What can hang from each mark:
bebabu: zate
bave: gaged galu
subuz: lefeb
rone: gaged
nizub: galu
zate: masus
lefeb: subuz zate
galu: nutu
nutu: zugali
ruki: gaged meve zate
meve: lefeb masus
zugali: nutu rone
gaged: bave masus rone ruki

Every row comes from one small tree of marks. The marks that hang from a mark follow it in brackets, in alphabetical order. Every link used is in the known rows. Which tree was each row made from?
Known rows:
nutu{zugali{rone{gaged{bave{galu} ruki}}}}: [-.12 -.05 .19 -.03 .00 .00 .13 .01 .02 -.09 .10 .03 .09 .00 .13 -.20 .02 .18 -.34 .03 .00 -.01 .08 -.03 .15 -.08 .08 -.02 .01 .00]
galu{nutu{zugali{rone{gaged{bave ruki}}}}}: [-.07 .02 .21 -.07 .01 .00 .07 -.01 .05 .00 .05 -.02 .05 -.01 .11 -.12 .02 .11 -.53 -.01 -.01 -.01 .06 -.03 .22 -.07 .09 .13 .03 -.04]
rone{gaged{bave masus ruki{meve}}}: [.04 -.02 .06 -.06 -.05 -.05 .18 -.01 .07 -.07 -.04 -.10 -.01 -.06 .02 -.08 .00 .17 -.04 -.01 .07 .13 -.02 -.21 .14 -.03 .00 .13 .01 .04]
nutu{zugali{rone{gaged{bave{galu} masus ruki}}}}: [-.09 -.10 .19 -.03 -.04 -.01 .18 .02 .04 -.10 .08 .00 .07 -.03 .07 -.28 .00 .21 -.40 .03 -.02 .10 .08 -.06 .19 -.08 .07 .04 .01 .03]
zugali{nutu rone{gaged{bave{galu} masus}}}: [-.03 -.18 .22 .02 -.08 -.01 .11 -.01 .09 -.08 .11 .02 .14 .11 .06 -.13 -.02 .16 -.31 .04 -.07 .11 .05 .05 .21 -.09 .02 .15 .04 .00]
rone{gaged{bave ruki{meve{lefeb} zate{masus}}}}: [-.02 .36 .12 -.07 .02 -.06 .16 -.01 .02 -.09 .00 -.09 .01 -.20 .02 -.03 .05 .19 .00 -.01 .05 .00 .03 -.02 .17 -.10 .05 .06 .01 .06]
rone{gaged}: [.01 .09 .02 .00 -.02 .00 .07 -.02 .01 -.02 .03 .07 .00 .12 -.02 .05 .00 .02 -.04 .02 .09 .07 -.01 .02 .02 -.01 .03 .01 -.03 .02]
lefeb{subuz}: [-.05 .01 .00 .06 -.05 .03 -.02 .02 -.01 -.01 .00 .04 -.04 .00 .11 -.01 .03 .02 -.09 -.02 -.01 -.07 .00 .04 -.01 .02 .02 .07 -.03 -.03]
meve{lefeb{subuz} masus}: [.00 .17 .07 .08 -.17 -.01 -.01 .04 -.05 .01 -.02 .09 -.09 -.16 -.02 .04 .03 .03 -.11 .02 .00 -.01 -.02 .11 -.02 -.03 .05 .04 -.06 .02]
bave{gaged{rone ruki{meve{lefeb{subuz}}}}}: [-.08 .26 .08 .10 -.16 -.08 .09 .02 .04 -.12 -.05 .00 .01 -.14 .12 -.08 .09 .20 -.21 .03 -.02 -.03 .05 -.01 .14 -.05 .04 .11 .03 -.02]
zugali{nutu rone{gaged{bave masus ruki}}}: [-.02 -.18 .19 -.06 -.09 -.03 .08 -.05 .08 -.04 .04 -.01 .07 .10 .05 -.12 .01 .13 -.38 .00 -.06 .11 .00 -.05 .22 -.06 .05 .25 .03 .01]
meve{lefeb{zate} masus}: [.03 .22 .10 .02 -.17 -.01 -.02 .04 -.02 -.02 -.06 .14 .01 -.19 -.17 -.03 .00 -.02 .20 .05 -.01 .05 .00 .13 .03 -.03 .01 -.03 -.03 .06]
ruki{gaged{bave rone} zate}: [-.04 .27 .15 .00 .03 -.05 .02 -.01 .04 -.07 .03 -.06 .17 -.20 .09 -.04 -.01 .07 .06 -.09 -.10 .15 .15 .14 .24 -.03 .09 -.04 .03 .02]
gaged{rone}: [-.02 .04 .04 .00 -.03 -.02 .01 -.01 .02 -.04 -.01 -.01 .07 -.01 .04 -.05 .00 .06 .00 .02 -.05 .02 .08 .05 .06 -.02 .04 .06 .00 .01]
nutu{zugali{rone}}: [-.04 .03 .09 -.05 -.01 .03 .02 .02 -.02 -.03 .03 -.01 .04 -.01 .04 -.11 .03 .04 -.27 .00 -.04 -.13 .05 .04 .08 -.04 .04 -.05 .02 .00]
galu{nutu{zugali{rone{gaged{masus}}}}}: [-.03 .06 .13 -.06 -.05 .00 .12 .01 .04 -.01 .05 .00 .01 .04 -.08 -.13 -.01 .05 -.51 .01 .01 .02 .05 .07 .20 -.06 .05 .11 .01 .01]
nutu{zugali{rone{gaged{masus}}}}: [-.02 .05 .11 -.07 -.08 .01 .14 .02 .01 -.06 .04 .02 .01 .08 -.04 -.14 .00 .07 -.34 .01 .02 .03 .04 .03 .14 -.05 .07 .02 -.02 .05]
meve{lefeb masus}: [.06 .16 .07 .02 -.11 -.03 .00 .02 -.03 .02 -.02 .05 -.05 -.15 -.12 .05 .00 .01 -.03 .04 .01 .07 -.03 .07 -.01 -.05 .04 -.04 -.03 .05]
rone{gaged{masus ruki{zate}}}: [-.05 .07 .04 -.06 .00 -.05 .10 -.02 .01 -.03 .02 .04 .04 -.01 -.09 -.10 .01 .02 -.08 -.01 .04 .18 .03 .06 .13 -.01 .08 .07 -.02 .04]
gaged{masus rone}: [.00 -.01 .04 -.01 -.07 -.04 .06 .00 .04 -.05 -.03 -.04 .05 -.05 -.03 -.12 -.03 .09 -.06 .02 -.07 .12 .09 .03 .09 -.01 .03 .11 -.01 .04]
meve{masus}: [.06 .04 .01 -.02 -.07 -.01 -.03 .02 -.01 .04 .00 .06 -.02 -.07 -.13 .01 -.02 -.04 -.01 .02 .01 .06 -.02 .02 .02 -.01 .03 -.03 .00 .04]
nutu{zugali{rone{gaged{bave masus ruki}}}}: [-.04 -.04 .18 -.09 -.06 -.01 .14 .00 .04 -.06 .02 -.03 .02 -.01 .07 -.20 .01 .16 -.40 -.01 -.02 .09 .06 -.09 .18 -.06 .09 .09 -.01 .04]
galu{nutu{zugali}}: [-.03 .08 .04 -.02 .05 .02 .02 .03 .00 .04 -.01 -.04 -.02 -.09 .06 -.06 .01 -.02 -.31 -.02 -.02 -.11 .00 .02 .06 -.01 .01 .04 .02 -.04]
bebabu{zate{masus}}: [-.01 .12 -.04 -.09 .10 .00 .01 .02 .02 .00 .05 -.06 .04 -.01 -.03 -.07 -.01 .01 .09 -.01 -.04 -.06 .04 .07 .01 .01 .03 .07 -.01 .03]
nizub{galu}: [-.07 .03 -.03 -.01 .01 .02 .02 -.04 -.01 -.01 -.03 .01 .05 .07 -.11 -.06 -.02 -.01 -.04 .02 -.02 -.05 .07 .00 .01 -.03 .00 .05 .00 .01]
zugali{nutu rone{gaged}}: [-.01 -.04 .13 -.03 -.07 .01 .02 -.04 .03 -.02 .08 .06 .08 .23 .00 .01 .03 .01 -.27 .03 .00 -.05 -.02 .09 .14 -.06 .04 .13 .03 -.01]
zugali{rone{gaged{masus ruki}}}: [-.03 -.10 .08 -.08 -.07 -.04 .10 -.04 .03 -.05 .04 .04 .00 .09 -.15 -.13 .01 .10 -.25 .04 .03 .13 .03 .00 .15 -.04 .06 .11 .00 .04]
galu{nutu{zugali{rone}}}: [-.06 .02 .12 -.04 .02 .02 .00 .01 .02 .02 .04 -.04 .03 -.04 .01 -.11 .02 .01 -.43 .00 -.06 -.14 .05 .09 .15 -.05 .03 .05 .04 -.04]
nizub{galu{nutu{zugali{rone}}}}: [-.12 .06 .09 -.05 .02 .04 .02 -.03 .01 .01 .01 -.04 .09 .03 -.11 -.18 .00 .00 -.46 .02 -.08 -.19 .12 .07 .15 -.09 .04 .10 .05 -.03]
nutu{zugali}: [-.02 .09 .01 -.02 .01 .03 .04 .04 -.03 -.01 -.02 -.02 -.01 -.05 .08 -.07 .02 .00 -.13 -.02 .00 -.10 .00 -.03 -.01 -.01 .02 -.05 -.01 .00]
gaged{bave masus rone ruki{zate}}: [-.06 .00 .14 -.05 .00 -.06 .04 -.01 .05 -.06 -.02 -.10 .14 -.20 .09 -.20 -.01 .13 -.06 -.04 -.14 .18 .15 .03 .20 -.02 .09 .15 .00 .03]
subuz{lefeb{zate{masus}}}: [.04 .17 .00 -.07 -.06 .04 .02 .05 -.03 -.06 -.05 .12 .00 -.11 -.08 -.02 .01 -.01 .27 .03 -.01 -.05 -.09 -.01 .08 -.01 -.02 .05 -.01 .04]

Write each row's tree:
[-.12 .03 .09 .05 -.03 -.08 .12 .04 .08 -.06 .04 .02 .08 -.14 .00 -.31 .00 .13 -.55 .05 -.09 .14 .11 .02 .24 -.03 .05 .09 .06 -.03] : bave{gaged{masus rone ruki} galu{nutu{zugali}}}
[-.08 -.12 .20 .00 .00 .01 .09 .05 .07 -.04 .07 -.08 .09 -.16 .07 -.26 -.03 .15 -.49 .01 -.14 .02 .11 .03 .23 -.08 .01 .08 .05 -.03] : gaged{bave{galu{nutu{zugali{rone}}}} masus}
[.00 -.09 .12 -.03 -.11 -.01 .07 -.03 .05 -.03 .06 .04 .05 .19 -.06 -.06 .01 .05 -.31 .03 -.03 .05 -.01 .08 .17 -.05 .03 .18 .02 .02] : zugali{nutu rone{gaged{masus}}}
[-.03 .09 .07 -.10 -.02 -.01 .15 .00 .01 -.08 .01 -.03 .02 .03 -.01 -.12 .06 .11 -.25 .02 .09 -.15 .00 -.08 .13 -.07 .05 -.01 .04 .02] : nutu{zugali{rone{gaged{ruki{meve}}}}}
[-.01 .14 .13 .00 -.08 -.03 .07 .02 .05 -.10 -.12 -.05 .05 -.26 .07 -.10 .05 .16 .25 .00 -.02 -.04 .00 -.10 .08 -.06 -.04 .06 .02 .01] : gaged{bave ruki{meve{lefeb{zate}}}}
[.02 .13 .08 -.13 -.09 -.02 .12 .02 .00 -.05 .02 .02 -.02 -.05 -.13 -.11 .04 .07 -.24 .04 .10 -.09 -.02 -.07 .15 -.08 .07 -.05 .03 .06] : nutu{zugali{rone{gaged{ruki{meve{masus}}}}}}
[-.07 .11 .16 .04 .02 -.05 .15 .04 .08 -.07 .03 -.10 .10 -.28 .08 -.22 -.05 .15 -.35 -.04 -.12 .14 .13 .06 .28 -.05 .03 .03 .04 .00] : ruki{gaged{bave{galu{nutu{zugali}}} masus rone}}
[-.03 -.03 .00 .01 -.07 -.07 .05 .01 .05 -.02 .01 .04 -.03 -.01 -.09 -.13 .01 .05 -.24 .00 -.02 .21 -.01 -.10 .12 .01 .02 .06 .04 .01] : bave{gaged{masus ruki}}
[-.05 -.04 .09 -.07 -.03 -.03 .06 -.05 .02 -.04 .06 .07 .03 .14 -.08 -.05 .03 .08 -.21 .04 .06 .04 .03 .02 .11 -.05 .07 .05 .01 .01] : zugali{rone{gaged{ruki}}}
[-.11 -.09 .13 -.03 .00 -.03 .16 .01 .04 -.05 .08 .04 .04 -.02 -.09 -.27 .01 .13 -.56 .06 .01 .04 .06 .06 .22 -.07 .06 .09 .02 -.01] : bave{galu{nutu{zugali{rone{gaged{masus ruki}}}}}}
[-.08 .06 .18 -.06 -.04 .03 .13 -.03 .07 -.02 .02 -.04 .09 .05 -.07 -.20 -.04 .09 -.55 .00 -.06 .02 .15 .00 .25 -.10 .06 .20 .01 .01] : nizub{galu{nutu{zugali{rone{gaged{bave masus}}}}}}
[.01 .30 .00 -.02 .06 -.05 .07 .01 .02 -.06 .01 -.08 .07 -.18 -.08 .01 .03 -.02 .19 -.08 .04 -.01 .01 .08 .19 -.03 .00 -.15 .07 .02] : ruki{gaged meve zate}
[.00 .43 .01 -.07 .06 -.06 .11 .01 .03 -.10 .02 -.11 .08 -.22 -.12 -.06 .02 .07 .14 -.05 -.03 -.04 .09 .12 .28 -.06 .03 -.06 .07 .07] : ruki{gaged{rone} meve zate{masus}}
[-.01 .26 .06 -.01 -.08 .00 .03 .03 -.01 -.05 -.04 .06 -.03 -.14 -.11 -.07 .02 .06 .16 .03 -.03 -.06 .02 .10 .05 -.05 -.02 .03 -.03 .05] : meve{lefeb{zate{masus}}}
[-.05 .03 .06 .09 -.09 -.07 .10 .03 .08 -.10 .06 .06 .11 -.03 -.04 -.19 -.03 .13 -.18 .06 -.07 .23 .13 .06 .18 -.03 .02 .01 .04 .02] : bave{gaged{masus rone} galu}
[-.02 .25 .07 -.03 -.04 -.09 .19 -.01 .02 -.09 -.04 -.05 .02 -.14 -.10 -.08 .05 .13 -.01 .01 .08 .09 .00 .04 .13 -.07 .05 .05 -.01 .06] : rone{gaged{masus ruki{meve{lefeb} zate}}}
[-.06 .14 .01 .00 -.08 .05 -.02 .04 -.01 -.04 -.01 .11 -.04 -.05 .00 -.10 .03 .02 .11 -.01 -.04 -.13 .02 .08 .07 .01 -.02 .11 -.03 .00] : lefeb{subuz zate{masus}}
[.04 .17 .11 .02 -.05 -.08 .11 .04 .07 -.10 .03 -.07 .12 -.30 -.04 -.07 -.04 .14 .10 .01 -.03 .12 .08 .00 .25 -.08 .02 -.12 .06 .05] : ruki{gaged{bave{galu} rone} meve{masus}}
[-.10 .12 .01 -.02 .05 .03 .03 -.01 .00 .03 -.04 -.03 .04 -.01 -.06 -.13 -.01 -.04 -.34 .00 -.03 -.15 .07 .02 .06 -.05 .01 .10 .02 -.03] : nizub{galu{nutu{zugali}}}
[.05 .13 .07 .02 -.02 -.06 .10 .05 .05 -.06 .04 -.05 .04 -.28 -.08 -.03 -.03 .09 .11 -.01 .02 .09 .00 -.05 .18 -.06 -.02 -.17 .07 .05] : ruki{gaged{bave{galu}} meve{masus}}
[-.06 .21 .07 .08 -.23 -.05 .10 .06 .06 -.12 -.09 .08 -.03 -.18 -.03 -.18 .08 .14 -.02 .01 .00 .04 -.01 -.03 .15 -.02 -.03 .12 .02 .00] : bave{gaged{masus ruki{meve{lefeb{subuz zate}}}}}
[-.07 -.02 .12 -.01 .03 -.08 .14 .01 .08 -.14 .00 -.14 .20 -.29 .09 -.29 .00 .22 .05 .01 -.11 .10 .15 -.01 .25 -.07 .03 .08 .06 .03] : gaged{bave{galu} masus rone ruki{meve zate}}
[-.04 -.12 .21 .02 -.04 -.02 .11 .00 .11 -.05 .11 -.01 .10 .00 -.04 -.14 -.05 .16 -.38 .05 -.05 .18 .11 .08 .26 -.09 .02 .14 .02 -.01] : zugali{rone{gaged{bave{galu{nutu}} masus}}}
[.07 .33 .09 -.04 .00 -.05 .04 .03 .03 -.03 .01 -.08 .07 -.32 -.08 .02 -.01 -.01 .16 -.09 .00 .09 .02 .03 .25 -.05 .03 -.15 .06 .06] : ruki{gaged{bave} meve{masus} zate}
[-.05 .09 .07 -.09 .09 -.02 .00 -.01 .01 -.01 .03 -.07 .03 -.17 .05 -.10 .01 .07 -.03 -.05 -.09 .03 .06 -.02 .14 -.03 .05 .07 .02 .02] : gaged{bave ruki{zate{masus}}}
[.01 .05 -.02 -.05 -.01 -.04 .13 -.02 .03 -.05 -.02 -.02 -.02 .03 -.04 -.01 .03 .09 .01 .02 .14 -.02 -.05 -.12 .06 -.03 .01 .03 .02 .02] : rone{gaged{ruki{meve}}}
[-.09 .27 .15 .01 .12 -.06 .06 .01 .07 -.06 .11 -.07 .15 -.28 .01 -.13 -.04 .11 -.13 -.04 -.14 .10 .18 .22 .36 -.08 .05 .02 .06 .00] : ruki{gaged{bave{galu{nutu}} rone} zate{masus}}
[-.11 .15 .11 -.05 .00 .04 .08 -.04 .02 -.01 .04 .03 .08 .15 -.14 -.13 .00 .02 -.49 .04 .01 -.12 .12 .10 .18 -.10 .07 .11 .02 -.01] : nizub{galu{nutu{zugali{rone{gaged}}}}}
[-.02 .24 .11 .07 -.22 .01 -.04 .06 -.03 -.03 -.05 .18 -.03 -.19 -.06 -.03 .04 .00 .11 .03 -.02 -.02 .00 .17 .02 -.02 .03 .05 -.06 .03] : meve{lefeb{subuz zate} masus}
[-.01 .03 .18 -.06 -.08 .02 .14 .02 .04 -.06 .04 -.02 .04 .02 .08 -.14 -.01 .13 -.35 -.02 -.02 .07 .08 -.04 .17 -.06 .07 .06 -.02 .05] : nutu{zugali{rone{gaged{bave masus}}}}
[.02 .35 .12 .02 -.22 -.10 .05 .04 .06 -.11 -.08 .12 .08 -.24 -.16 -.14 .04 .11 .10 .08 -.01 .10 .05 .02 .20 -.07 .03 .02 .05 .06] : bave{gaged{rone ruki{meve{lefeb{zate} masus}}}}
[-.04 .12 .11 -.06 -.04 .03 .09 .01 -.01 -.05 .06 .05 .03 .12 .02 -.07 .03 .05 -.29 .01 .04 -.07 .04 .06 .10 -.05 .07 -.03 -.01 .02] : nutu{zugali{rone{gaged}}}
[-.07 .16 .06 .05 -.14 -.02 .06 .03 .00 -.10 -.11 .04 -.02 -.21 .05 -.11 .10 .11 .16 .01 .02 -.17 -.03 .02 .04 -.03 -.02 .10 -.01 -.01] : gaged{ruki{meve{lefeb{subuz zate}}}}
[.02 -.15 .17 -.08 -.08 -.04 .13 -.04 .10 -.08 .01 -.10 .07 .05 .05 -.11 .03 .17 -.28 .01 -.02 .02 -.03 -.13 .25 -.09 .01 .24 .07 .01] : zugali{nutu rone{gaged{bave masus ruki{meve}}}}
[-.03 -.18 .05 .00 .01 -.05 .15 .03 .07 -.09 -.02 -.13 .04 -.21 .05 -.20 -.01 .20 .00 .02 -.03 .07 .02 -.19 .13 -.05 -.04 .05 .05 .01] : gaged{bave{galu} masus ruki{meve}}
[-.01 .23 .15 .00 -.11 -.04 .14 .00 .05 -.11 -.08 .01 .05 -.14 .05 -.06 .04 .17 .21 .01 .08 .01 -.01 -.08 .11 -.08 .00 .08 -.01 .03] : rone{gaged{bave ruki{meve{lefeb{zate}}}}}
[-.05 .02 .15 .06 .01 -.08 .11 .01 .11 -.06 .05 -.08 .12 -.24 -.01 -.15 -.06 .16 -.21 -.02 -.12 .24 .14 .08 .30 -.04 .02 .08 .04 .00] : ruki{gaged{bave{galu{nutu}} masus rone}}
[-.06 -.08 .09 .01 .02 -.07 .12 .00 .07 -.12 -.01 -.12 .14 -.20 .14 -.19 .01 .23 .03 .04 -.05 -.01 .10 -.11 .14 -.06 .00 .06 .06 -.01] : gaged{bave{galu} rone ruki{meve}}
[-.12 .16 .13 -.10 .02 -.01 .07 -.01 -.03 -.05 .07 .05 .09 .03 .00 -.15 .06 .03 -.29 -.01 .03 -.04 .07 .12 .16 -.06 .13 -.03 .01 .01] : nutu{zugali{rone{gaged{ruki{zate}}}}}
[-.07 .03 .18 -.08 -.02 .00 .09 -.01 .02 -.05 .04 .00 .04 .03 .13 -.13 .03 .13 -.34 -.01 .01 -.01 .05 -.07 .14 -.06 .10 .04 .00 .00] : nutu{zugali{rone{gaged{bave ruki}}}}
[-.03 -.17 .11 -.07 -.09 -.04 .08 -.05 .05 -.03 .04 .04 .04 .16 -.08 -.12 .03 .08 -.35 .03 -.02 .06 -.03 .02 .17 -.05 .05 .21 .03 .01] : zugali{nutu rone{gaged{masus ruki}}}
[.00 .08 .16 .03 -.10 -.10 .11 .03 .05 -.11 -.03 -.07 .09 -.34 .02 -.13 .01 .25 .00 .08 -.05 .05 .07 -.03 .13 -.11 .04 .02 .03 .04] : gaged{bave{galu} rone ruki{meve{lefeb masus}}}
[-.13 .06 .08 .05 -.03 -.10 .08 .02 .06 -.11 .07 .06 .17 -.12 -.05 -.27 .01 .11 -.18 .04 -.09 .25 .16 .12 .25 -.03 .07 .01 .05 .01] : bave{gaged{masus rone ruki{zate}} galu}
